Each row was made from one small tree. Brackets hold a mark, then the marks that hang from it, in the order of their numbers. Every link used is in the known rows. Write each row's tree.
Known rows:
{z761 z43 z755 {z874 z831}}: [ -1.0   3.0 -20.4  -1.4  10.8  24.0  -1.1   2.8 -33.2 -15.4  -9.3 -32.5
  13.8  -8.8  14.8  11.8  20.7  35.4  -4.6  -3.6  -7.9 -31.2   5.5  -4.6
   5.5   2.4  -3.8  -2.5]
{z761 z43 {z755 {z236 z108} {z831 z874}}}: [ 32.7  19.0  -9.0 -44.6  37.2  25.2 -10.1  18.0 -67.3  18.1  17.3 -32.5
   5.7   3.8 -50.3  -6.2  28.0  18.0 -15.5 -20.5 -12.1 -47.1   6.3 -14.9
   4.3  -1.5   0.3   0.0]
{z874 {z831 {z755 {z236 z108} {z761 z43}}}}: [ 41.6  22.5 -11.1  18.2  26.3  22.0   1.7   2.4 -62.5 -14.2  27.1 -13.2
  10.3   1.7 -11.1  -0.2  20.8   8.2 -18.0 -19.4  -1.7 -31.3  -2.5 -18.1
   5.1  -2.3  -9.5  -6.3]
{z831 {z755 {z236 z108} {z761 z43}} z874}: [ 40.2  19.9  -7.7 -11.3  33.2  22.9  -6.2   3.7 -59.0  -5.8  26.1  -6.5
  12.4   0.9 -35.7  -6.1  22.7   9.5 -20.6 -20.3  -7.2 -33.7  -0.1 -17.0
   3.1  -2.6  -1.1 -15.7]
{z755 z236 {z761 z43 z874} z831}: [ 23.0  10.9 -16.5 -28.4  31.6  34.6   5.3 -15.7 -54.9  -8.6   9.5 -20.7
  14.0 -10.2 -32.0   0.2  31.1  21.5  -4.4 -30.5  -4.0 -41.7  -2.3  -8.4
  -0.7   3.1  -6.1  -3.9]
{z236 z108 {z755 z761 {z831 z874}}}: [ 30.4   9.7   2.0 -30.6  25.7  22.3  -3.6  -3.8 -66.6  -0.5  27.8  -6.2
  -1.0  10.2 -21.4  -9.6  12.3   2.0  -9.9  -5.3  -3.7 -27.5   1.4  -8.2
  -0.8  -7.3   5.2   2.9]
{z236 {z108 {z761 z874}} z755}: [ 13.5   2.9  -1.3  10.4   0.4  -4.1  10.2  -0.4 -22.0 -17.1  33.4  -5.6
  -2.7   8.2  -7.2   6.6  -7.3   7.5  -6.4   9.1 -13.7  -9.7  -2.0   5.4
  -1.4  -8.7   2.2 -16.1]
{z108 z761}: [ 14.9  -1.8  -0.9   6.7  -6.4 -13.8   3.0  -6.5   1.8 -12.5   4.7   4.5
  -7.8   1.8  -8.6  -1.0 -10.1  -5.7   2.2  -1.0  -3.6   2.2  -4.1   6.4
  -3.8   0.9  -1.9 -12.5]
{z761 z43}: [ -5.8   3.0  -3.0  -5.2   2.9   6.4  -1.8  -2.6   1.8   4.0  -3.9 -11.3
   7.1  -5.0  -6.2   1.6   6.8  12.6  -4.6  -1.8  -3.4 -10.8   1.0  -1.3
   0.8   2.1  -4.0  -1.9]
{z874 z831}: [  4.1   1.8  -6.1   8.3  -5.1  -1.8  -1.8   2.0 -21.3  -6.4  -0.5  -4.7
  -3.2  -2.2  17.5   1.7  -0.4   3.8   0.4  -3.9   3.5  -1.8   3.1  -3.1
   1.2   1.3  -3.6   1.2]
{z761 z755}: [  6.7   0.9  -3.9  -5.6  10.3  16.4  -0.6   5.1  -7.8  -3.0  -6.1 -11.4
   4.0   2.9   0.5   2.3  10.1   5.3  -1.7   2.6  -4.4 -12.9   1.1  -1.0
   3.1  -1.1  -0.6   2.2]
{z108 z236 {z761 z755 {z874 z831}}}: [ 11.5  -3.6 -24.1  10.8  -7.5  -8.1   8.3   9.4 -37.7 -32.3   3.0 -16.5
  -2.5  -0.7  20.7   7.9   4.6  12.6   5.4 -19.7 -13.8 -17.3  -0.4   4.8
   1.3  -5.4  -3.3 -27.8]
{z236 z108 {z755 {z761 z43 z874} z831}}: [ 13.2  11.4  -5.2 -14.8  30.5  33.1   8.7 -10.8 -56.1  -9.8  26.0 -25.6
  11.0   2.5 -16.8   1.6  23.0  24.0 -12.0  -5.1  -9.2 -41.0  -1.3  -6.6
   1.1  -5.7   0.0   2.8]
{z755 {z236 z108} {z761 z43} {z831 z874}}: [ 36.7  19.6  -5.1 -44.6  29.4  23.5  -5.5  -1.1 -68.1   5.9  21.9 -18.9
   8.2   1.2 -49.0  -9.0  28.5  11.7 -15.6 -29.0  -4.4 -39.4   1.1 -15.2
  -0.1  -0.4  -1.7  -6.0]
{z108 z236 {z761 z43 {z755 {z831 z874}}}}: [ 20.0   1.0 -18.2 -30.9  20.5  -3.8  -3.6   9.5 -50.2  -1.9   2.2 -22.2
  -4.2  -0.4 -26.2  -9.1  11.5  11.2   0.1 -26.1 -17.3 -36.8   1.7   0.6
  -1.1  -2.2  -0.3 -26.5]
{z236 {z108 {z761 z43 z755 {z874 z831}}}}: [ 18.9   8.9 -14.4  13.0   4.7   3.8   3.6   6.4 -39.3 -25.4   9.7 -34.8
   5.1   1.6   0.5  11.3  11.9  27.3  -9.8  -1.7 -13.0 -30.3   1.0  -1.2
   3.2  -0.7  -4.2 -13.7]
{z761 {z755 {z236 z108}} z874}: [ 19.0  12.9  -8.4 -10.3  14.1  21.3   4.8  15.3 -34.5  -5.2  18.3 -22.2
  10.7   5.8 -19.4   8.9  21.9  15.0 -10.8  -9.2 -12.3 -26.4   1.9  -7.3
   5.9  -5.9   1.0  -5.0]
{z831 {z755 {z761 z43}}}: [ 17.4   7.2  -7.2  16.3  28.3  22.2   1.2 -10.8 -23.4 -17.0   2.7  -3.4
  11.8  -3.9  -4.5  -3.4  14.7   8.3  -9.3  -4.6   0.1 -23.2  -4.6  -8.0
   1.1   1.0  -4.0  -5.5]
{z875 z43}: [ -4.5   7.6   5.1 -15.8  13.0   3.4  -1.3  -3.0  -8.1   0.9  -1.9   3.1
   0.4  -2.1 -11.1  -1.7   1.5 -20.6 -15.2   0.1   0.5   3.3   2.6   3.5
  -0.9   1.6  -1.0  -6.5]
{z108 {z761 {z755 z236 z831}}}: [ 46.7   8.8 -11.5 -19.4  27.1  12.4   2.0   2.0 -46.1  -2.0  13.1 -14.2
  -6.8   5.3 -39.3  -6.3   9.3  -3.5   0.2 -19.0  -6.9 -29.5  -3.0  -2.2
  -1.3   0.2  -5.6  -6.0]
{z761 z43 z874}: [-15.4  -0.1  -9.6  -3.3   5.6  10.0   1.7  -4.3  -5.9  -5.9  -3.7 -16.7
  11.9 -10.1  -3.8   7.9  11.6  25.3  -3.0  -2.5  -7.0 -17.1   2.0  -0.6
   1.0   2.7  -0.6  -6.4]
{z108 z236 {z761 z43 z874}}: [ -7.9  -3.8 -15.7   4.0  -6.3 -16.8  10.5  -0.4  -8.8 -18.4   5.7 -11.4
   2.6  -7.1  -2.9   5.6   2.4  16.2   2.6 -22.3 -15.8 -14.2  -3.2   8.2
  -2.5  -3.1  -2.9 -35.0]
{z755 {z236 z108} {z761 z43 z874}}: [ 15.7  16.7  -7.1 -13.8  10.6  27.2   8.2  -5.9 -32.6 -15.1  19.9 -20.0
  18.5  -1.8 -25.2   8.2  29.3  21.1 -14.0 -19.8  -8.3 -29.6  -2.5  -7.7
   2.4  -2.4  -5.0 -11.3]
{z761 {z755 z831}}: [ 17.4   2.9  -6.0 -13.8  27.5  17.4  -1.1   6.1 -33.7   4.6  -2.7 -18.4
  -0.8   4.1 -13.3  -5.4  12.9   3.7   0.6  -2.8  -1.4 -26.2   1.3  -5.1
   2.0   0.0   1.3   9.8]

Write each row's tree:
[ -1.5  -1.1  -9.4  -0.8  -2.8  -6.6   8.7  -1.5 -11.4  -5.9  19.0  -5.0
  -2.7   1.0  -2.6   0.8  -5.6   4.1   1.1 -12.9 -14.9 -11.0  -1.6   8.0
  -2.3  -8.6  -7.7 -27.6] => {z108 {z236 z755} {z761 z43}}
[ 33.1  14.8 -12.2  22.2  25.7  -2.4   6.5   5.6 -42.7 -14.3  34.8 -12.4
   5.2   0.3 -36.3   3.4   5.3  13.3 -14.4 -12.9 -13.6 -29.1  -4.4  -6.7
   1.4  -2.5  -1.6 -23.6] => {z831 {z755 {z236 {z108 {z761 z43 z874}}}}}
[ 33.1   8.6 -21.3 -22.9  31.8  22.2   4.3  -3.3 -53.5  -7.9  10.0 -30.7
   4.7  -4.9 -42.6   1.8  21.0  23.1  -2.3 -22.6 -14.9 -47.1  -0.9  -3.5
  -0.4   2.8  -5.7 -12.2] => {z108 {z761 z43 {z755 z236 z831} z874}}
[ 33.9  14.9  -4.7  -3.2  27.1   1.9  -8.2  19.5 -53.5   6.9  32.2   2.7
   1.1   4.9 -32.5  -7.1   4.6  -2.0 -15.1 -10.8  -6.0 -18.1   2.7 -15.0
   3.3  -4.6   6.2 -13.0] => {z831 {z755 {z236 z108}} z874}
[ -7.2   1.2 -21.7  -3.0   1.5  24.4   9.6  -7.8 -47.9 -25.9  12.8 -16.4
  12.9  -8.1  28.1   8.9  19.3  26.0  -1.0 -22.2 -11.2 -26.4   1.0  -1.9
   2.1  -8.1  -9.0 -20.2] => {z108 {z236 {z755 {z761 z43 {z874 z831}}}}}
[ 37.8  10.9  -8.9   6.7  28.3  24.2   3.0  -6.0 -38.8 -13.8  17.2   8.0
   6.4   0.4 -17.0  -4.9  13.1  -5.6  -6.2 -16.9   1.2 -17.8  -5.3 -10.4
   0.9  -1.9  -4.4  -8.6] => {z831 {z755 z236 z761}}
[ 43.1   9.5 -16.4 -46.2  31.0  18.3  -9.3   1.1 -61.8   4.0   8.2 -23.0
  -0.8  -2.0 -52.5  -8.6  16.4  13.8  -4.6 -25.3 -12.6 -44.0   2.7  -5.9
  -1.2   3.8  -3.9 -14.7] => {z108 {z761 z43 {z755 z236 {z831 z874}}}}
[ 24.2  14.3 -15.0   5.3  -1.2  -3.2   5.0   2.4 -45.9 -16.9  26.9 -22.8
   2.3  -2.8 -18.0   9.1   7.3  20.4 -10.1 -19.2 -11.1 -23.4   0.0  -3.8
   0.8   0.0  -8.3 -20.2] => {z755 {z236 {z108 {z761 z43 {z874 z831}}}}}
[ 26.2   8.0 -25.7  -6.2   8.2  19.4   2.2  -1.7 -48.3 -21.6   6.5 -28.4
   7.5  -7.5 -10.3  10.5  16.4  28.2  -2.7 -18.3 -13.2 -35.3   1.6  -2.5
   1.8   2.8 -11.1 -18.7] => {z108 {z761 z43 {z755 z236} {z874 z831}}}
[  5.5  -4.0  -6.1   3.1  -7.4 -14.0   9.8   1.3 -13.0  -9.7  23.0   6.7
  -9.7   6.1   3.8  -1.1 -12.9  -7.9   5.3 -10.3 -14.1  -0.3  -3.2   9.3
  -2.4 -11.0  -4.1 -25.8] => {z108 {z236 z755} z761}
[ 26.8  11.6 -15.8 -51.7  37.9  32.1 -12.5   7.9 -62.4  17.0   2.9 -27.3
   6.9  -4.6 -45.4  -7.2  27.0  19.8  -7.4 -23.6  -9.7 -45.3   7.3 -12.4
   2.5   2.7  -1.8  -1.5] => {z761 z43 {z755 z236 {z831 z874}}}
[ 20.8   5.8 -10.2  -6.1  28.5  21.9  -9.8  -8.0 -40.8 -13.3   1.9  -0.6
  11.6  -6.6 -12.1  -7.2  14.9  13.6 -10.5  -9.0  -2.9 -26.8   0.2 -10.2
   0.6   1.7   0.8 -13.7] => {z831 {z755 {z761 z43}} z874}
[ 46.3  17.1  -4.5  -6.0  28.2  16.8  -5.6   6.3 -60.5  -9.2  30.6   4.8
   6.6   6.6 -29.3  -8.1  14.8  -2.5 -17.0 -18.2  -4.3 -22.9  -1.3 -15.0
   2.2  -5.2   2.6 -14.0] => {z831 {z755 {z236 z108} z761} z874}
[ 34.0   6.5   1.2 -20.8  18.0  -7.0  -3.9   3.7 -57.1   3.0  34.9  -4.9
 -13.8  11.4 -32.1 -10.6  -8.4  -2.2  -7.0   1.0  -9.8 -19.5   1.9  -1.5
  -3.6  -6.5   5.7  -9.1] => {z236 {z108 z761} {z755 {z831 z874}}}
[  8.8   6.9  -0.4  -0.5   8.9  25.2   9.7  -7.6 -30.6 -21.1  26.7  -8.4
   9.8   6.8   2.9   7.4  12.5  12.9  -9.4   5.2  -7.3 -17.2  -2.4  -2.0
   1.3  -9.5   1.7  -3.8] => {z236 z108 {z755 {z761 z874}}}
[  7.7   3.8 -12.2 -19.5  31.9  40.1   6.3 -20.6 -50.5 -10.7  11.8 -20.2
  11.5  -6.1 -10.8   0.8  21.5  24.5  -2.9  -9.5  -6.9 -39.9  -0.8  -3.4
  -1.0  -1.8  -2.4   1.2] => {z236 {z755 {z761 z43 z874} z831}}
[ 17.2   7.9  -5.5  -3.1  22.4   3.3   8.9  -4.3 -46.5  -4.9  33.3 -24.1
  -2.1   3.9 -27.9   1.6   2.8  19.2  -8.5  -0.2 -13.6 -33.3  -1.0   0.3
  -1.9  -5.1   0.7  -9.5] => {z236 {z108 {z761 z43 z874}} {z755 z831}}
[ -6.3   1.1 -14.1  -8.9  15.7  26.7   1.1   1.5 -15.0  -9.1  -9.6 -28.5
  15.8  -6.8  -1.9  10.1  20.9  31.2  -4.7   0.3 -10.9 -30.0   3.1  -1.6
   4.1   1.1  -0.4  -3.4] => {z761 z43 z755 z874}
[  4.8   0.1 -16.7  10.7  -5.3  -5.9   2.6  -9.4 -26.5 -24.1   2.1 -17.1
   1.8 -10.0   5.8   8.8   0.2  24.9   0.0  -8.4  -8.0 -16.8   0.2   3.2
  -1.8   4.6  -6.7 -18.2] => {z108 {z761 z43 {z874 z831}}}
[ 39.2   9.0  -0.7   0.9  20.7  -3.5   4.5   8.4 -38.8  -5.5  16.7 -20.0
  -9.0  14.9 -27.9  -5.4   4.2  -4.0  -6.1  -1.1  -7.6 -25.4  -3.1  -0.8
   0.0  -3.0   0.7  -1.6] => {z236 {z108 {z761 {z755 z831}}}}
[ 28.0  15.7  -1.2  -4.0   2.8  -5.6   4.4   2.9 -15.1  -1.4  25.9 -12.7
   0.0   4.5 -38.6   1.5   4.0   3.7 -11.8 -15.5  -9.9 -15.7  -3.2  -1.3
  -0.5  -1.5  -7.9 -14.8] => {z755 {z236 {z108 {z761 z43}}}}
[ 32.4   7.2 -12.5  46.0  12.4 -18.3   4.9   7.4 -51.8 -28.3  28.4  -5.7
  -5.4   3.6   5.4   3.0  -8.1   6.2  -7.7   0.4  -6.3 -13.9  -3.2  -4.6
   1.0  -2.9   3.2 -18.3] => {z236 {z108 {z761 {z874 {z831 z755}}}}}
[  8.2  -0.2 -14.4  -1.1   9.9  12.3   3.6  -5.5 -12.7 -21.5  -3.7 -24.6
   8.5  -4.5  -9.9   8.8  11.6  26.4  -2.5  -1.3 -14.0 -28.9  -1.2   5.1
   0.3   1.7  -2.5 -16.4] => {z108 {z761 z43 z755 z874}}
[ 28.1   3.3  -7.1  -1.8  24.4  15.1  -8.2  -5.5 -43.1 -16.7   6.0  10.4
   5.4  -1.0  -6.2  -9.0   7.7   1.8  -6.5  -5.2   0.1 -15.9  -1.2  -8.4
  -0.3  -0.2   5.3 -11.2] => {z831 {z755 z761} z874}
[ 45.0  14.4  -0.9  -7.4  15.9 -12.2   5.9   4.9 -44.4   2.9  33.4  -8.1
 -11.5  10.5 -45.8  -7.9   0.7 -11.4  -5.3 -18.7  -4.9 -18.2  -4.1  -3.4
  -2.6  -2.3  -2.5  -7.1] => {z755 {z236 {z108 z761}} z831}
[ 19.1   6.9 -21.3  -9.9   9.7  26.3   0.6   8.2 -49.8 -12.9   4.9 -21.5
   9.0  -4.9   3.3   9.9  20.0  21.3  -1.3 -15.1  -6.8 -26.0   4.4  -7.8
   5.0  -0.4  -5.3  -4.1] => {z761 {z755 z236} {z874 z831}}
[ 29.3  15.4 -15.2  26.1  21.4   3.5   3.3  16.0 -66.0 -11.4  33.4 -10.0
   3.8   0.3  -4.9   4.6   8.3  10.2 -12.6 -11.6  -3.5 -21.8   1.3 -15.6
   5.6  -4.0   0.9  -8.3] => {z761 {z874 {z831 {z755 {z236 z108}}}}}
[ 26.6   7.4  -8.7 -43.0  22.3   8.9 -10.5   4.7 -57.3  16.4  13.0  -3.4
  -3.8  -2.5 -39.6 -10.8  10.4   1.7  -1.5 -22.8  -1.9 -22.2   5.0 -10.0
  -1.3   1.8   2.7  -2.6] => {z755 z236 {z831 z874}}
[ 12.0   1.7  -7.5 -16.5  19.6  16.6  11.1  -4.9 -47.4  -6.0  19.2  -2.2
  -0.7   5.0   1.0  -8.0  10.7  -5.6   4.3 -22.4  -5.5 -21.0  -3.1  -1.3
  -1.1 -10.4  -2.7  -7.5] => {z108 {z236 {z755 z761 z831}}}
[ 19.9   5.9   5.7   9.7  -2.6  -8.6   6.7   0.6 -14.4  -7.4  32.9  -1.2
  -8.5  13.4 -10.4   0.3 -12.3  -6.3  -7.2  11.0  -9.5  -3.2  -2.6   4.0
  -1.5  -8.8  -1.0 -10.2] => {z236 {z108 z761} z755}
[ 18.2   5.5  -7.1 -42.1  31.9  36.3  -7.4 -15.9 -58.8   1.2  10.3 -12.1
   5.7  -3.9 -21.7  -9.5  17.4  16.4  -5.5 -10.3  -6.0 -36.1   3.1  -6.7
  -2.1  -1.1  -0.9  -1.7] => {z236 {z755 {z761 z43} {z831 z874}}}
[ 34.5   8.6 -13.0 -48.7  33.9  25.0 -11.1  11.5 -64.6  13.6   6.5 -15.8
   0.9   0.1 -38.8  -9.1  19.7   6.8  -2.8 -20.3  -6.3 -35.2   6.0 -11.3
   1.7   0.5   2.1   0.3] => {z761 {z755 z236 {z831 z874}}}
[  6.1   6.0  -3.6  10.4  -1.1 -10.1   7.3  -1.3 -10.9 -16.2  16.5 -18.1
   3.3   0.2 -16.6   7.7   2.5  18.7  -8.1  -2.3 -12.8 -16.7  -3.0   2.9
  -1.0  -1.2   0.1 -18.9] => {z236 {z108 {z761 z43 z874}}}
[ 39.7  11.1 -14.1 -22.6  30.5  19.3   1.6  -1.6 -46.1   1.7   9.6 -25.3
  -0.7   0.5 -45.5  -4.3  16.3   9.2  -2.4 -21.6 -10.6 -40.3  -1.4  -3.9
  -0.4   2.6  -9.2  -6.8] => {z108 {z761 z43 {z755 z236 z831}}}
[ 18.1   5.5  -7.8 -37.9  25.3  22.0  -8.9 -13.8 -48.4  -1.1  -2.8 -14.0
   6.4  -6.1 -25.0  -9.7  21.1  14.7  -4.6 -18.8  -2.0 -33.0   1.5  -7.5
  -2.4   4.4   0.0  -3.7] => {z755 {z761 z43} {z831 z874}}
[ 28.1  13.5  -9.4 -29.9  29.1  31.8   2.3 -14.4 -46.3   0.9   8.7 -15.3
   8.1  -5.0 -35.4  -6.0  25.7   7.8  -4.3 -29.9  -1.2 -34.6  -2.6  -9.6
  -0.8   2.8  -9.7   1.3] => {z755 z236 {z761 z43} z831}
[-10.5   1.8 -16.4   3.8   1.2   8.5  -1.0  -2.8 -25.8 -12.4  -3.8 -21.5
   9.0 -12.4  14.6  10.0  11.9  29.4  -2.5  -8.0  -3.9 -18.4   4.2  -4.7
   2.1   3.8  -3.9  -5.7] => {z761 z43 {z874 z831}}
[ 12.2   5.6  -8.8 -17.6  31.6  23.3  -2.1   2.8 -32.2   8.6  -6.3 -29.9
   5.3  -1.5 -19.3  -3.3  19.9  16.6  -4.1  -6.3  -5.4 -36.1   2.4  -6.2
   2.7   2.5  -3.0  10.1] => {z761 z43 {z755 z831}}
[  6.4  -1.1 -14.2 -15.6  22.2  20.0  13.7  -7.5 -56.1 -15.2  19.5  -7.2
   4.5  -0.7   3.7  -2.1  15.9   8.3   4.4 -22.0 -10.4 -27.2  -2.8  -0.2
  -0.9 -10.4   0.4 -13.5] => {z108 {z236 {z755 {z761 z874} z831}}}
[ 18.8   7.9   2.1 -27.3  23.2   6.4  -7.0  10.3 -59.4  15.6  30.2  -9.0
  -6.1   8.9 -24.4  -9.3   2.1   3.0  -9.4   1.7  -5.2 -21.4   5.9  -8.0
   0.3  -7.1   8.1   3.0] => {z236 z108 {z755 {z831 z874}}}
[ 40.5   9.8 -11.0 -14.3  30.0  24.3  -7.4  -3.2 -56.6 -11.1  15.4  10.3
   6.7  -2.7 -23.1  -9.3  13.3  -0.5  -8.3 -20.4  -1.0 -21.3  -0.9 -13.0
   0.4  -1.0   0.8 -15.1] => {z831 {z755 z236 z761} z874}
[ 18.0   6.2 -11.7 -16.8   8.9  27.9   6.4 -12.0 -28.4 -20.0   9.1  -2.4
  12.4  -5.0 -12.5   5.3  20.8  11.6  -1.3 -20.7  -2.8 -17.7  -3.1  -3.4
  -0.3  -0.4  -3.7  -9.6] => {z755 z236 {z761 z874}}
[  6.1   0.3 -18.0   3.1   6.5  18.2  -0.2   4.6 -36.3 -19.1  -6.2 -21.3
   7.4  -3.9  21.7  10.0  13.8  23.5   0.1  -1.7  -4.7 -20.7   4.6  -3.5
   4.5   0.3  -0.1  -1.5] => {z761 z755 {z874 z831}}
[-11.9  -0.3 -15.0 -11.5   5.2  25.9  12.5  -9.0 -27.0 -19.0  12.6 -11.5
  15.6  -6.1  11.0   7.5  19.6  23.2  -1.1 -18.5 -15.5 -24.9  -1.2   1.9
   0.9  -9.5  -5.4 -22.2] => {z108 {z236 {z755 {z761 z43 z874}}}}
[ 30.0   5.8 -11.3  26.4  19.7  14.5   0.0  -7.3 -44.5 -25.2   6.4   3.2
   2.4  -0.5  18.6  -3.1   6.9   0.3  -3.9  -5.9   5.3 -13.6  -2.9 -10.2
   1.7   0.2  -4.0  -3.4] => {z874 {z831 {z755 z761}}}
